Each row was made from one small tree. The marks that hang from a mark follow it in brackets, in the order of their numbers. Every link used is in the known rows. Write each row's tree.
Known rows
k_924[k_210[k_459] k_360]: [-14.1   3.6   6.0   8.4  18.1 -42.8 -21.0   7.7 -17.6   1.2  10.6 -17.5
  -1.6   0.9   4.4   0.7  25.2  -5.4  30.6   4.7   4.7 -19.0  10.3  49.6]
k_472[k_174]: [ -4.0   7.8 -13.1   7.8  -1.9   7.6 -10.8  12.7   0.2   8.2  -0.2   2.5
   1.0 -11.5  -2.7  14.6   4.3  12.4  16.1  12.4 -10.4  -0.2  12.5  -3.0]
k_459[k_210[k_924]]: [  5.6  -5.4   5.1   6.6   5.9 -10.5   7.9 -12.2   2.8 -17.2 -13.4 -30.5
   2.3  -2.1  -8.6  -3.5  -4.2  -0.1  26.6   6.0   8.6 -24.9   6.0  14.3]
k_174[k_472]: [ -5.8   7.0  -5.2  -1.7   9.3   8.4   2.9  12.5  -2.6   6.1 -18.0  -0.3
  16.3  -2.0   0.8   5.6  16.2 -22.6  -2.7  -1.8  -2.9  19.9   3.3  -5.2]
k_360[k_924[k_210[k_472 k_559]] k_951]: [-32.3   0.2  11.0   9.0  29.7 -34.8  -1.4 -32.0 -31.3  -7.5  19.3  11.0
 -18.2  -3.0  18.9   4.8  15.8  12.9  15.0 -16.7   5.0  -4.0   1.3  39.7]
k_559[k_210]: [-12.5   9.6   5.2 -10.3   1.5  -1.4 -11.0  -2.9 -17.1 -11.8   3.4  12.2
   4.5  10.4   4.8 -15.8   5.4   5.0  -2.2  15.0  -4.5  -1.6   7.6   2.6]
k_360[k_924[k_210[k_472 k_559]]]: [-10.4   1.9   8.0  10.4  38.8 -38.4 -13.8 -26.8 -26.9  -5.7  14.7  -7.2
 -26.1  -0.8   5.8   2.4   4.0   5.7  17.4  -4.6   1.4 -24.2  -5.1  34.6]
k_360[k_924[k_210[k_459]]]: [-11.0  -5.7  10.8  -3.1  29.2 -45.4 -18.0 -11.1 -23.9  -7.7  21.7  -7.5
  -2.6   0.6  14.8  -5.6   5.3  11.8  15.8   2.4   8.8 -22.3  10.0  31.8]
k_924[k_210[k_459 k_559] k_360[k_951]]: [-30.7   4.0  22.0  11.3  23.9 -55.6  -7.4 -17.9 -27.5  -0.6  17.5   1.0
   0.0  -5.6  10.1   2.0  32.4  -7.5  47.2   5.8  -4.7 -14.6  19.8  64.9]
k_210[k_559]: [  3.1   2.9  13.3   3.9  14.2 -16.9   4.5 -24.3  -7.7  -1.2   1.8   2.4
  -5.8  -5.8  -5.8  -1.2  -3.8  -7.6  20.4  13.3 -13.7 -15.6   5.5  11.2]
k_951[k_360[k_924[k_210[k_472]]]]: [ -7.6  -6.7  -7.4  10.3  15.7 -24.6  -9.7 -11.4 -12.4 -17.7  -6.4   1.6
 -11.5  28.4  -4.7  -1.4  12.5   3.5   4.5 -12.6  12.3 -10.8 -11.5  32.9]
k_924[k_210[k_459 k_472] k_360[k_951]]: [-34.0  -5.2  -3.5  14.6  16.4 -36.3  -5.1   7.6 -28.0  -7.7   8.6  -4.4
 -12.3   5.4  18.6  18.4  41.5  -0.1  31.0 -22.5  18.9   7.5   0.9  52.8]
k_210[k_459 k_472]: [  2.1 -24.0  -9.1   4.1  15.5 -18.8  10.2   4.9 -18.9 -20.6  -4.0  -5.0
 -13.6   9.7  11.5  22.1  12.5  -1.6  21.9 -14.0  20.3   4.3  -7.3   6.5]
k_559[k_210[k_459 k_472[k_174]]]: [-13.2  -4.7 -13.8  -0.1  13.5 -12.6 -11.5  11.6 -34.4 -23.9   0.7   9.1
  -7.4  10.6  14.4  16.8  19.0  14.8  31.1  12.3   4.6   3.0  10.7   5.0]
k_210[k_459 k_472 k_559 k_924]: [ 13.7 -28.5  12.9   4.2  29.0 -51.2  12.7 -32.2 -33.4 -27.8   3.1 -18.2
 -18.4   5.1   8.0  18.3  13.6  -8.1  66.0   5.9  12.0 -36.2  -4.3  32.2]
k_459[k_210]: [ -2.8   1.4  -2.9   9.4   6.7   3.2   9.2   1.6   8.0 -11.9 -18.8 -17.7
   2.0  -3.0 -11.9  -1.2  -8.0  -1.5   6.1  -0.1   2.8  -1.6   8.1   1.4]
k_210[k_459 k_472 k_559]: [  5.7 -21.0   4.5   9.4  29.8 -36.3  12.6 -19.0 -25.9 -23.2  -1.9  -3.6
 -18.3   4.4   5.5  20.2   7.6  -8.4  42.7  -1.0   6.3 -11.2  -2.0  17.7]
k_210[k_459 k_559]: [  5.8 -12.8  18.1   1.3  23.7 -39.6   7.6 -22.8 -19.7 -14.0   5.3   0.6
  -0.5  -3.0   1.5   3.9   1.3  -7.8  40.6  18.0  -5.8 -20.4  14.1  17.6]
k_360[k_924]: [  2.7  -8.5   9.9  -1.4  24.4 -16.1  -9.6  -9.0  -8.1   2.4  21.6   3.3
  -4.8  -0.9   4.8  -4.2 -12.2   7.1  -5.4  -0.3  10.0 -14.4  -1.5   2.7]
k_360[k_924[k_210] k_951]: [-34.9   4.4  11.4  -0.5  13.0 -24.2  -8.6 -15.9 -18.2   1.0  22.9  11.9
   1.4  -3.3  20.4  -7.9  13.2  17.8  -2.5 -12.6   5.8   1.0   9.5  30.9]
k_459[k_210[k_472[k_174] k_559 k_924]]: [  3.8  -4.5  -5.4  22.5  22.5 -17.8   7.8 -19.1 -11.0 -20.4 -18.8 -30.1
 -19.4 -10.3 -12.7  22.0   1.7   2.5  60.4  12.9  -0.8 -31.0   5.7  21.9]
k_924[k_210]: [-16.9  16.9  -2.6   1.1  -2.1 -12.8 -13.1  -2.4  -7.9   0.0  -2.1  -9.9
  -2.5  -1.3   4.5  -6.4  15.2   8.2   4.7  -1.5  -7.3  -4.4   6.3  25.6]
k_951[k_360[k_924]]: [  5.2 -14.4   4.4   3.2  13.9 -16.3  -3.5 -12.4  -0.3 -11.1   1.8  11.5
   4.4  25.0 -10.7  -8.4  -4.4  -2.1   0.1   1.2  10.9 -14.1  -4.1  13.1]

Which tree is each row?
[-11.0 -14.1  -1.6  20.2  15.7 -13.1  12.1  -3.9  -5.4 -16.1  -7.7 -26.7
 -12.4   2.7  -1.8  14.5  16.0  -5.6  32.4 -17.4  26.2  -9.6  -8.5  32.7] : k_459[k_210[k_472 k_924[k_360[k_951]]]]
[-36.7  15.5   4.5   9.4   2.3 -19.9 -13.7   2.6 -10.8  11.4  12.3   1.2
   0.5  -2.8   8.8  -2.2  32.1   0.1  10.6 -10.0   1.1   3.5   7.3  48.4] : k_924[k_210 k_360[k_951]]
[-12.5   6.2  18.6  13.0  31.5 -58.3 -17.9 -13.3 -24.8   0.0  12.3 -15.2
  -7.1  -5.0  -1.2  -0.4  21.8 -11.9  48.5  17.2  -7.6 -32.8  14.3  60.2] : k_924[k_210[k_459 k_559] k_360]
[ -0.5 -16.9 -21.1  10.5  13.4 -12.1   0.2  16.9 -19.2 -13.2  -4.4  -3.1
 -13.1  -0.3  10.2  35.8  15.8   9.8  36.7  -2.9  10.4   4.5   3.7   2.9] : k_210[k_459 k_472[k_174]]
[-33.6   0.9   8.4   6.4  11.4 -40.0 -10.3   3.2 -20.6   0.0  15.5  -0.8
   4.5  -0.3  15.1   3.3  36.1  -1.3  28.6  -5.9   7.3  -1.4  15.0  54.2] : k_924[k_210[k_459] k_360[k_951]]
[ 10.6 -21.4   0.3  10.2  27.9 -44.4   3.1 -20.5 -32.4 -21.1   3.8 -15.5
 -18.5  -5.8   6.3  31.0  15.9   3.4  80.2  17.5   2.6 -36.2   6.8  30.0] : k_210[k_459 k_472[k_174] k_559 k_924]
[  6.7 -11.1   4.7  16.7  24.0 -23.7  16.2 -29.1 -11.0 -26.7 -18.5 -31.9
 -19.8  -1.0 -10.9   8.6  -1.7  -7.0  46.3   1.9   7.6 -30.1  -3.6  24.3] : k_459[k_210[k_472 k_559 k_924]]
[-18.1   2.7 -17.9  21.0  22.8 -34.8 -24.5  21.4 -25.1   0.4   4.8 -18.3
 -17.7  -1.8   5.4  29.5  34.1   3.8  44.9  -2.0   6.7 -11.0   5.0  47.0] : k_924[k_210[k_459 k_472[k_174]] k_360]
[  0.8  -7.2 -17.8  18.5   9.8  -1.7   4.3   2.0  -3.8 -18.3 -20.3 -31.7
 -14.6  -4.8  -7.3  22.4   5.7  10.5  41.8  -0.1  11.3 -16.4   1.2  11.4] : k_459[k_210[k_472[k_174] k_924]]
[ -5.9 -11.1  -6.7  -4.7  13.5 -26.0 -11.2  -0.9 -40.2 -29.5   5.9  -3.8
  -6.8  11.8  16.4  14.2  23.2  16.0  52.2  18.2  10.1 -19.3   8.8  18.6] : k_559[k_210[k_459 k_472[k_174] k_924]]
[-17.8 -10.1  22.5 -10.5  13.1 -40.8  -9.0 -10.1 -34.8 -18.7  24.3   4.6
  12.1  13.9  17.7  -9.0  28.1   0.0  41.8  17.1  14.4 -22.0  13.9  40.4] : k_559[k_210[k_459 k_924[k_360[k_951]]]]
[ -6.3 -13.7  14.8  16.2  24.8 -36.3   7.6 -29.2 -24.4  -5.8  13.8  -7.3
 -21.9   0.1   4.8  16.3  22.0 -12.4  50.6  -5.7  12.7 -25.0 -11.7  46.4] : k_210[k_472 k_559 k_924[k_360[k_951]]]
[-32.4 -14.9   3.6   2.0  25.6 -39.1  -1.5 -12.1 -34.1 -16.7  20.0   7.9
  -9.7   3.9  29.3  10.4  23.3  17.6  15.0 -24.4  22.1   5.3   3.9  35.8] : k_360[k_924[k_210[k_459 k_472]] k_951]
[ -4.1 -15.7   8.1  -2.8  25.7 -41.3 -13.7  -3.9 -39.6 -25.6  14.8 -11.0
 -10.8  20.9  12.7   4.2  25.5  -3.7  44.5   9.2  22.9 -27.9  -4.1  36.3] : k_559[k_210[k_459 k_472 k_924[k_360]]]
[  7.6  -6.4  -3.6  15.0  17.4 -21.7  -0.6 -22.5 -21.7  -8.3   0.4 -13.3
 -22.8  -8.5  -0.9  25.9  10.9   4.9  59.5  13.0  -4.3 -32.2  -2.6  23.6] : k_210[k_472[k_174] k_559 k_924]
[ -1.7 -10.4  16.4 -17.4   9.1 -35.1  -8.5 -14.8 -32.5 -28.3  12.0  -3.0
   8.5  14.7  14.4 -13.0  14.9   5.5  37.2  23.8   7.7 -28.3  13.6  21.5] : k_559[k_210[k_459 k_924]]
[ -5.6   1.0  12.5   7.6  22.1 -39.2 -11.1 -31.3 -12.0 -12.1   1.4   5.7
  -1.5  19.3 -12.3 -15.4   4.5  -3.0  18.8  10.9  -5.7 -29.1   4.1  41.6] : k_951[k_360[k_924[k_210[k_559]]]]
[ -3.9 -10.1  15.7   5.8  28.4 -54.8  -7.5 -30.1 -20.5 -21.3   4.0   4.5
   1.8  21.7  -6.3 -10.8   8.7  -3.1  34.0  13.5   0.0 -32.1  11.1  46.7] : k_951[k_360[k_924[k_210[k_459 k_559]]]]
[ -4.9 -23.5  18.8  -0.3  13.0 -43.5   2.1  -8.7 -19.7  -7.8  23.0  -7.2
   7.4   2.9  15.7   6.4  25.3  -5.0  48.2   2.1  21.6 -23.1   6.9  42.3] : k_210[k_459 k_924[k_360[k_951]]]
[  8.2 -14.8  -2.4  11.8  17.2 -21.5  -7.3  -0.9 -14.0  -2.6   8.4 -23.4
 -21.7   6.8   0.7  16.2  17.1  -9.5  30.6 -10.2  24.3 -24.6 -22.1  31.2] : k_210[k_472 k_924[k_360]]
[-13.3   0.4  -4.1   5.8  26.3 -24.7 -17.2  -7.5 -21.5  -5.1  12.1  -8.5
 -21.8   3.4  10.7   4.4   7.6  13.1   0.2 -15.5  12.7 -10.8  -9.3  25.1] : k_360[k_924[k_210[k_472]]]
[ -5.0 -12.4   5.7   2.4  17.9 -42.6 -10.1 -13.4 -15.4 -19.9   2.0   3.0
   5.6  26.4  -1.4  -9.9  11.9   2.3  18.7   3.6   9.3 -20.6   6.7  38.8] : k_951[k_360[k_924[k_210[k_459]]]]
[  2.0  -6.6 -14.9  27.1  20.6 -10.2  -5.3   9.9  -3.0  -8.3 -11.5 -36.5
 -17.8  -5.5 -12.5  25.2   9.5  -0.3  46.7   1.4  16.3 -24.7  -2.6  26.9] : k_459[k_210[k_472[k_174] k_924[k_360]]]
[-21.3  -3.9   5.7  -0.5  10.8 -18.2  -9.1  -8.2 -30.9 -15.8  14.0   4.1
  -9.6  16.4  15.1   0.7  28.9   1.7  24.7  -3.5  19.2  -8.7  -7.2  33.4] : k_559[k_210[k_472 k_924[k_360[k_951]]]]
[-10.2   9.6  18.6   5.0  33.8 -40.8 -18.4 -30.0 -20.8   1.0  20.6  -4.8
 -10.9  -5.9   3.2 -11.1  -1.2   7.1  15.8  11.0  -7.9 -31.3   7.6  35.4] : k_360[k_924[k_210[k_559]]]
[ 14.6 -27.0  16.1  13.3  41.1 -60.5   1.2 -24.2 -32.3 -16.1  13.6 -23.3
 -22.9   4.8   1.5  20.4  18.3 -18.2  71.4   8.2  17.4 -45.0  -7.6  48.6] : k_210[k_459 k_472 k_559 k_924[k_360]]
[-10.5 -10.9  -2.6  -6.3  15.3 -18.8  -2.5   1.4 -34.3 -31.7   0.6   7.2
  -8.0  20.1  15.6   4.4  16.4   4.3  17.5   2.0  11.8   3.3   1.7   7.7] : k_559[k_210[k_459 k_472]]
[  1.3 -15.1  -7.7  15.9  27.7 -29.7   4.1  -7.7 -26.2 -15.9  -2.1  -0.2
 -18.5  -6.4   2.8  34.1  10.6   2.1  56.5  11.2  -3.2 -11.0   9.0  14.9] : k_210[k_459 k_472[k_174] k_559]
[ -7.7  -4.3  22.5  17.5  23.0 -32.5  10.3 -29.1  -5.8  -9.4   0.3 -20.4
  -0.8  -9.4  -9.6  -2.4   6.6 -13.8  50.0  11.6   3.4 -32.7  12.0  43.4] : k_459[k_210[k_559 k_924[k_360[k_951]]]]
[-37.0   8.6  -6.7  17.4   7.8 -17.2  -9.6   5.9 -17.8   3.0   5.4  -2.1
 -16.4   3.0  11.4  13.8  36.9   0.3  12.5 -25.7  12.0  11.8  -6.4  48.0] : k_924[k_210[k_472] k_360[k_951]]
[-11.0   5.0  14.1   2.6  19.4 -47.4  -5.8 -22.8 -25.2 -13.3   2.2  -9.1
  -2.1  -3.6   4.8  -3.0  17.7  -0.6  41.3  14.7 -13.2 -23.2  18.6  41.5] : k_924[k_210[k_459 k_559]]
[  7.2 -22.7  -9.6  15.2  24.6 -37.5 -11.6  11.0 -24.8  -7.4  12.1 -23.3
 -16.8  -0.5   6.7  35.4  25.6   1.2  67.1   4.8  21.3 -30.0  -2.7  35.5] : k_210[k_459 k_472[k_174] k_924[k_360]]
[-31.6   6.0  22.1   3.2  24.9 -38.1  -5.9 -35.2 -24.6  -0.2  24.5  13.3
  -3.0  -8.6  16.1  -9.4  10.0  12.0  15.1  -0.7  -4.7 -11.3  14.2  40.5] : k_360[k_924[k_210[k_559]] k_951]
[-15.5   4.2  -8.8  15.6  22.6 -38.5  -9.5  -9.1 -31.7 -13.9  -4.7 -10.4
 -19.3  -6.9   6.8  24.0  24.9   9.4  56.0   9.2 -11.1 -14.2  13.9  38.9] : k_924[k_210[k_459 k_472[k_174] k_559]]
[ -5.8  -5.6   2.4  12.7  26.4 -37.4  -6.9 -28.3 -18.2 -19.2  -4.5   3.6
 -15.0  24.0  -9.1  -2.0  10.1  -2.5  18.8  -2.7   3.7 -22.0  -7.0  41.0] : k_951[k_360[k_924[k_210[k_472 k_559]]]]
[ -2.3 -17.0   4.3 -11.2  14.2 -32.1  -3.5 -12.1 -39.9 -35.7   5.1  -5.6
  -7.4  21.1  18.0   2.0  20.4   5.8  38.6   8.2  18.2 -19.9  -0.4  21.2] : k_559[k_210[k_459 k_472 k_924]]
[ 10.3 -12.0  12.3  16.6  30.9 -38.9  -3.4 -25.9 -21.1  -4.7  10.6 -21.3
 -28.0   1.4  -5.4  14.6  13.0 -17.3  52.3   3.6  10.3 -41.0 -17.2  42.4] : k_210[k_472 k_559 k_924[k_360]]
[-18.5  10.8 -11.2  18.0  15.9 -20.6 -20.8  10.1 -14.7   4.2   2.0 -17.7
 -23.2   5.3   1.2  11.7  26.8  -4.3  13.9 -15.7   9.0  -6.5 -12.2  42.9] : k_924[k_210[k_472] k_360]
